Each row comes from the steps of one walk. Every step used is in the known rows, and no mark comes twice. Write the walk behind each row, first mark first.
Known rows:
gunu, toze, gaku, diluv, gade, gufed, vugavi: [-.06, -.20, .09, -.03, -.59, -.15, -.36, .12, .40, .24, -.19, .04, .12, .20, -.12, -.23, -.03, .22, -.23, -.11, -.06, .15]
fabu, vugavi, gufed: [-.06, .08, -.10, -.07, .15, -.45, .02, -.13, .22, -.28, .13, -.01, .22, -.28, .15, -.02, -.08, -.27, .24, -.11, -.07, -.18]
diluv, toze, gaku, gade, gufed: [-.09, -.15, .07, .03, .10, .24, -.06, .05, -.15, .24, -.15, .11, -.22, -.18, -.11, -.07, .02, .35, -.21, .20, .28, .23]
gaku, gade, toze: [-.17, .20, -.05, .18, .38, .15, .29, -.40, -.33, -.07, .04, .14, -.14, -.02, -.07, .18, -.24, -.09, .26, .34, .00, -.09]
diluv, gade, toze, gaku: [-.13, .09, -.27, -.01, -.01, .29, .16, .20, -.28, .07, -.02, .04, -.08, .13, .34, .10, -.15, .27, .04, -.12, .05, -.18]
fabu, vugavi: [-.07, .20, -.28, .08, .02, -.27, .03, -.14, .04, -.26, .27, .01, .09, -.11, .06, .11, .09, -.25, .43, -.34, -.06, -.47]
gade, toze: [.00, .16, -.16, .18, .20, .12, .15, -.08, -.32, -.07, .10, .02, -.08, -.01, .09, .27, -.16, -.05, .46, .06, -.13, -.34]
gade, gaku: [-.04, .16, -.12, .14, .05, .00, .11, .11, -.09, .02, .02, .02, -.07, -.07, -.10, .19, .24, .14, .39, -.47, -.04, -.12]
gufed, gade, gaku, diluv, toze: [-.03, .07, .09, -.05, -.09, .09, .05, .18, -.09, .03, -.01, -.06, -.16, .15, -.25, .09, .21, .10, -.03, .24, -.06, .15]
toze, gaku, diluv, gade, gufed, vugavi, fabu: [.05, -.11, .15, -.12, -.28, -.37, -.09, .25, .17, .44, -.28, .17, .21, .18, .03, -.24, .07, .18, -.19, -.35, .21, .26]
gufed, gade, toze, gaku: [-.15, .31, -.15, .03, .12, .17, .35, .15, -.39, -.13, -.07, -.11, -.13, .13, .10, .25, -.09, .23, .18, .04, .01, -.09]
fabu, vugavi, gufed, gade, gaku, diluv, toze: [-.13, .08, .14, -.30, -.04, -.37, .06, .23, .27, -.20, .00, -.25, .12, -.01, -.01, -.15, .06, -.05, -.08, .39, -.01, .28]
diluv, gade, gaku: [-.17, .10, -.14, .00, .03, .12, .15, .06, -.05, .19, .17, .13, -.10, .08, .07, -.07, .16, .08, .11, -.49, .13, -.09]
vugavi, gufed, gade: [-.13, .12, .11, -.06, .34, -.16, .24, -.25, -.03, -.12, .11, .10, -.01, -.16, -.05, -.04, -.11, -.24, -.03, .11, .00, .09]
vugavi, gufed, gade, diluv, toze: [.14, -.19, .37, -.12, .33, .21, .02, .02, -.15, -.01, .05, -.03, -.17, -.04, -.03, -.06, -.18, -.16, -.17, .59, .02, .25]
diluv, toze, gaku, gade, gufed, vugavi, fabu: [-.18, -.05, .43, -.11, .05, -.09, -.13, .04, -.24, .37, -.31, .20, -.27, .13, -.14, -.12, -.04, .31, -.05, .17, .44, .32]
fabu, vugavi, gufed, gade, toze: [-.27, .33, .01, -.18, .33, -.34, .38, -.11, -.05, -.32, .22, -.22, .11, -.03, .26, -.10, -.33, -.30, .28, .36, .03, -.08]
gunu, toze, gaku, diluv: [.26, -.07, -.18, .12, -.42, .06, -.32, .00, .15, -.13, -.38, .03, .09, .08, -.18, .37, .01, .18, -.16, -.01, -.46, .07]
fabu, vugavi, gufed, gade: [-.24, .25, .01, -.16, .25, -.45, .26, -.22, .15, -.32, .24, -.06, .12, -.14, .09, -.14, -.09, -.37, .11, .03, .06, -.06]
fabu, vugavi, gufed, gade, gaku: [-.30, .33, .06, -.21, .20, -.47, .34, .08, .19, -.25, .14, -.22, .10, -.10, .06, -.16, .06, -.10, .21, -.16, .14, .14]
gaku, gade, gufed: [-.09, .01, .06, .20, .34, -.05, .18, -.37, -.02, .19, .11, .18, -.04, -.27, -.22, -.15, -.02, -.12, .05, -.03, .20, .11]
diluv, gade: [-.12, .03, -.18, .04, .08, .14, .06, -.22, -.10, .11, .29, .28, -.08, .03, .10, -.04, .01, -.19, .00, -.29, .05, -.28]
toze, diluv, gade, gaku: [.18, -.07, -.04, -.02, -.09, .20, -.09, .09, .03, .02, .10, -.11, .01, .09, .12, -.06, .33, -.05, -.08, -.45, .09, -.15]
gunu, toze, gaku, gade, gufed, vugavi: [-.27, .01, .25, .09, -.19, -.10, -.18, -.21, .13, .09, -.24, .08, -.14, .06, -.33, -.09, -.08, .26, .03, .01, .11, .21]
gunu, toze, gaku: [.08, .04, -.15, .10, -.24, .21, -.25, -.04, -.06, -.11, -.22, .07, -.14, .08, -.06, .33, -.03, .22, .01, -.17, -.26, -.10]

Write each row's walk:
[.05, .00, -.20, .06, -.01, .09, .11, -.07, -.07, .07, .10, .10, .13, .14, .14, .04, -.19, -.15, -.01, .22, -.17, -.16]
gaku, diluv, gade, toze
[.13, -.19, .22, .13, .30, .41, -.07, -.24, -.27, .06, .02, .16, -.29, .00, -.23, .11, -.07, -.09, -.05, .49, .02, .09]
gaku, gade, diluv, toze
[-.06, -.09, -.09, .05, .12, .05, .08, -.09, .01, .36, .32, .17, .01, -.13, .11, -.31, -.01, -.13, -.04, -.33, .23, -.11]
diluv, gade, gufed
[.10, -.25, .30, -.01, -.34, .03, -.48, -.21, .23, .12, .17, -.09, .00, .23, -.01, -.34, .01, -.25, -.13, -.08, .08, -.20]
gunu, toze, diluv, gade, gufed, vugavi
[.12, -.19, -.10, .07, -.06, -.09, .00, -.05, .24, .33, .17, .14, .23, -.13, .00, -.28, .03, -.17, -.22, -.16, .02, .05]
gaku, diluv, gade, gufed
[.04, -.09, .18, -.27, .06, -.03, .01, .38, .03, -.23, -.09, -.29, -.01, -.03, .18, -.06, -.08, .10, -.16, .36, .09, .23]
fabu, vugavi, gufed, gade, diluv, toze, gaku
[-.25, .31, -.09, -.23, .15, -.30, .35, .20, -.03, -.35, -.06, -.30, .15, -.04, .32, .01, -.24, .08, .15, .20, .06, .04]
fabu, vugavi, gufed, gade, toze, gaku
[.19, .16, .04, .07, .17, .20, .13, -.12, -.33, -.27, .14, -.27, -.06, .15, .08, .17, .00, -.28, .14, .25, -.05, -.29]
gufed, gade, toze, diluv
[-.15, -.01, .12, .18, -.03, -.32, -.05, -.02, .09, .13, .15, .07, .01, -.15, -.17, -.10, .12, -.02, .51, -.34, .12, -.25]
gade, gufed, vugavi
[.01, .14, -.26, .13, .01, .17, .11, .23, -.30, -.09, -.17, -.06, -.04, -.02, .16, .37, -.07, .33, .33, -.10, -.10, -.22]
gade, toze, gaku
[.19, .03, -.28, .15, -.18, .03, .05, .28, -.09, -.11, -.34, -.09, .18, -.03, .05, .41, -.03, .30, .15, .07, -.31, -.07]
gade, toze, gaku, diluv
[.15, -.05, .26, .00, .39, -.03, .23, -.10, -.01, -.08, .03, -.03, .04, -.14, -.07, -.04, -.12, -.24, -.04, .19, -.04, .26]
vugavi, gufed, gade, diluv
[-.08, -.01, -.04, .14, .16, .00, .15, -.07, -.01, .17, -.17, .10, -.01, -.28, -.16, -.04, .07, .26, -.07, -.20, .22, .25]
toze, gaku, gade, gufed
[-.12, .23, .03, -.19, .01, -.61, .27, .11, .41, -.27, -.02, -.24, .33, -.09, -.06, -.14, .11, -.13, .05, -.01, -.06, .29]
fabu, vugavi, gufed, gade, gaku, diluv
[.14, -.10, -.03, .05, -.18, .09, -.17, .26, .00, .06, -.13, -.02, -.06, .00, -.17, .22, .23, .19, .10, .09, -.17, .03]
gade, gaku, diluv, toze
[-.14, -.04, -.02, .04, .06, .33, -.08, -.08, -.26, -.01, -.17, .21, -.32, -.02, -.12, .21, .04, .30, -.16, .24, .10, .06]
diluv, toze, gaku, gade
[.06, -.22, .20, .03, -.17, -.12, -.25, -.03, .19, .13, .24, -.07, .09, .03, .05, -.37, .22, -.21, .04, -.34, .24, -.29]
toze, diluv, gade, gufed, vugavi
[.20, -.17, -.08, .10, -.13, .10, -.26, -.01, -.04, -.01, -.03, .14, -.05, -.03, -.15, .25, .07, -.06, -.01, .30, -.25, -.18]
gaku, diluv, toze
[.33, -.28, .12, .00, -.15, .27, -.40, -.23, .13, .18, .17, -.11, .01, .10, .10, -.29, -.05, -.30, -.40, -.04, .01, -.07]
gunu, toze, diluv, gade, gufed
[-.01, .10, .13, -.09, .10, -.33, .26, .07, .24, -.08, -.16, -.08, .19, -.11, -.20, -.03, .10, -.01, -.08, .07, -.12, .43]
vugavi, gufed, gade, gaku, diluv
[.07, -.11, -.30, .02, -.28, .05, -.03, .13, .15, .05, -.14, .18, .17, .02, .05, .09, .15, .16, -.30, -.29, -.13, -.01]
toze, gaku, diluv, gade
[.28, -.17, .01, .01, -.19, .37, -.42, -.36, .01, -.08, .14, .02, -.08, .25, .09, -.02, -.03, -.35, -.34, .01, -.17, -.25]
gunu, toze, diluv, gade
[.21, -.08, .07, -.04, -.25, .35, -.34, -.08, .07, .01, .03, -.15, -.09, .29, .06, -.05, .13, -.09, -.23, -.21, -.08, -.06]
gunu, toze, diluv, gade, gaku
[.11, -.21, -.20, .03, -.25, -.04, -.02, .25, .26, .31, -.11, .06, .25, -.13, .06, -.19, .12, .22, -.34, -.33, .05, .19]
toze, gaku, diluv, gade, gufed
[.31, -.26, .00, .08, -.08, .45, -.23, .41, -.24, .03, -.21, -.05, -.18, .00, .02, .30, .10, .34, .01, .04, -.08, -.02]
gade, diluv, toze, gaku
[.03, -.06, .27, -.23, .25, -.08, .03, .06, .02, -.21, .19, -.21, -.03, -.02, .10, -.17, -.17, -.29, -.03, .51, .06, .11]
fabu, vugavi, gufed, gade, diluv, toze
[.12, -.12, -.19, -.01, -.45, .20, -.29, -.04, .19, .04, -.22, .14, .06, .23, -.01, .09, -.06, .12, -.45, -.04, -.30, .10]
gunu, toze, gaku, diluv, gade
